What can hang from each mark
L: T X
S: C F
U: T X
E: S
X: S U W
T: G L R S
C: S
R: T

In the rows, zero is written as 128.
Known rows, with every way that one mark hangs from another
{T G {S C}}: [111 145 168 180 140 128 138 133 113 131 197 129 100 108 140 121 179 131
  93 119 127 173 115 127]
{L {T S} X}: [129 117  88 147 140 164 133 119 134 128 129 162 117 118  98 134 183 150
 123 167 112 170 102 148]
{S C F}: [121 160 140 139 142 114 139 107 153 139 137 156 112 127 148 143 152 135
  42 109 107 156 127 143]
{T G L R}: [118 131 131 197 149 155 123 129 128 133 199  98  86 145 100 123 172 135
 104 103 159 163 108 124]
{L T}: [126 135  90 131 130 158 130 115 154 133 122 154 135 118 127 132 168 147
 111 143 102 162 123 140]
{X {S C F} {U T} W}: [ 96 152 158 131 140 125 137 111 158 135 131 177  63 110 162 135 190 136
   4 126 136 148 122 114]
{E {S C F}}: [109 154 130 147 140 126 140 110 146 133 127 169 110 123 138 128 158 133
  80 123 120 158 121 137]
{T L S}: [111 113 152 182 145 175 140 131 116 128 157 116  86 139 121 130 182 130
  60 112 127 168 111 147]
{X {S F} {U {T R}}}: [103 152 145 140 143 148 132 120 155 132 134 169 100 115 123 133 191 137
  63 142 139 145 108 116]
{S F}: [135 160 122 137 141 139 135 109 158 134 118 155 114 137 129 149 161 135
  63 114 120 160 123 140]
{U {T G L R {S C}} X}: [ 92 140  82 192 148 145 132 146 121 128 209 134 113 144 113 121 194 129
  67 141 152 142 106 130]
{L {T R {S C}} X}: [126 113  99 159 144 155 129 120 135 133 145 162 105 119  85 130 179 150
 138 164 122 156  98 153]
{U {T G {S F}}}: [109 156 106 156 139 144 133 131 139 129 177 151 115 118 128 135 190 134
  64 131 134 157 116 128]
{R T}: [113 156  80 131 136 170 130 125 167 127 123 131 123 113 142 137 162 132
 100 127  93 167 113 136]
{X {U {T R}} W}: [110 145 124 132 138 136 127 116 158 134 142 141  83 122 118 142 189 136
  62 118 136 148 120 145]
{L T {X S U W}}: [123 121 103 132 139 154 130 108 147 129 110 171  89 112 117 132 190 153
  95 168 125 168 104 124]
{R {T G {L {X W}}}}: [101 146  80 159 146 172 126 126 150 124 156 111  87 123 136 131 169 135
  73 123 117 182 104 115]
{U {T G L R {S F}} X}: [ 95 147  80 189 150 157 131 142 129 126 190 145 107 153 104 129 195 128
  59 143 162 142 106 123]
{C {S F}}: [112 142 104 140 139 150 137 115 157 131 101 158 125 150 117 139 171 131
  51 116 128 166 113 146]
{R {T L S}}: [ 92 133 110 159 143 194 133 134 147 123 139 120  92 120 137 132 172 129
  71 123 102 171 107 131]
{X S U}: [114 141 164 143 138 145 137 121 137 131 129 145 110 109 138 125 186 137
  87 137 122 164 109 121]
{R {T G L {S C}}}: [ 79 142 126 172 145 175 133 136 137 125 176 113  86 111 149 122 169 129
  67 119 107 178 108 113]

Rows
[108 133 129 142 134 156 136 117 147 133 129 171 110 114 132 132 169 143
  83 144 104 159 123 135]
{L {T {S C F}}}
[105 137 139 166 138 154 128 123 143 135 165 163  95 114 114 126 172 143
 115 143 131 156 117 120]
{L {T G R {S C F}}}
[ 82 149 123 169 146 187 131 132 146 123 157 123  79 120 141 131 171 128
  59 121 117 178 108 106]
{R {T G L {S F}}}
[126 133  97 162 146 143 126 114 144 134 153 174  98 117 104 124 176 153
 127 166 143 161  99 112]
{L {T G R} {X {S C F}}}
[112 129 131 153 138 160 130 119 151 136 137 171  99 119 110 132 170 143
 109 144 120 147 117 140]
{L {T R {S C F}}}
[113 133 110 158 144 144 132 117 130 130 156 165 103 112 112 130 177 150
 100 162 120 175 105 123]
{L {T G {S C F}} X}
[134 156  92 153 140 141 140 124 143 128 119 165 130 145 139 134 179 131
  78 146 135 151 113 127]
{U {X {S F}}}
[122 128 116 188 150 150 132 125 115 127 184 109  94 137 122 121 181 140
  75 124 147 183 100 112]
{T G {L {X S}}}
[116 122 140 198 156 152 123 124 123 131 191 109  54 141  92 123 187 139
  92 120 175 168  94 113]
{T G {L {X S U W}} R}
[107 106 155 178 152 167 138 125 113 126 152 119  60 138 106 135 191 135
  47 122 134 174 101 146]
{T {L {X U W}} S}
[123 118  97 147 141 151 135 118 131 130 137 162 116 113 107 131 178 151
 112 164 106 168 103 149]
{L {T {S C}} X}
[112 142 101 147 137 139 137 131 138 131 167 149 127 114 133 132 187 135
  67 131 114 148 117 156]
{U {T {S C}}}
[115 130 124 168 135 166 126 128 139 132 164 152 104 114 104 123 180 143
 143 147 134 159 113 125]
{L {T G R S}}
[ 94 151  93 159 142 176 127 130 151 125 160 107 103 119 144 127 164 132
  77 117 108 179 110 111]
{R {T G L}}
[ 93 145 145 137 139 135 136 126 135 131 159 139 121 106 127 133 187 136
  63 132 106 158 114 145]
{X {U {T {S C}}}}
[136 111  91 156 142 165 126 116 144 131 128 166  76 127  83 138 187 149
 130 158 141 156 102 151]
{L {T R S} {X W}}
[120 148 167 191 147 150 129 131 131 132 182 144  74 129  96 133 181 129
 118 121 164 157 107 122]
{T G R {S F}}
[125 110 129 180 155 161 127 119 134 132 151 121  61 148  87 132 184 139
  84 121 159 156  95 141]
{T {L {X S U W}} R}
[120 127 129 202 158 146 126 124 124 133 196 117  72 144  97 122 176 139
  93 120 168 165  95 115]
{T G {L {X {S C F}}} R}
[ 85 134 119 160 144 182 135 133 145 126 148 121  91 116 146 129 167 129
  61 121  96 169 108 133]
{R {T L {S C}}}
[123 122 125 204 156 147 125 127 119 133 203 110  77 141  96 118 178 140
 105 121 166 166  93 119]
{T G {L {X {S C}}} R}
[115 130 111 145 139 147 128 112 139 129 138 163  84 107 120 125 192 153
 100 167 136 177 104 104]
{L {T G} {X S U W}}
[126 136  97 149 141 137 130 107 147 132 138 179  80 115 134 129 180 152
  81 158 138 170 110 107]
{L {T G} {X {S C F} W}}
[103 147 141 153 140 144 130 130 140 131 166 148 108 105 125 120 198 138
  93 144 142 153 105 111]
{X S {U {T G R}}}
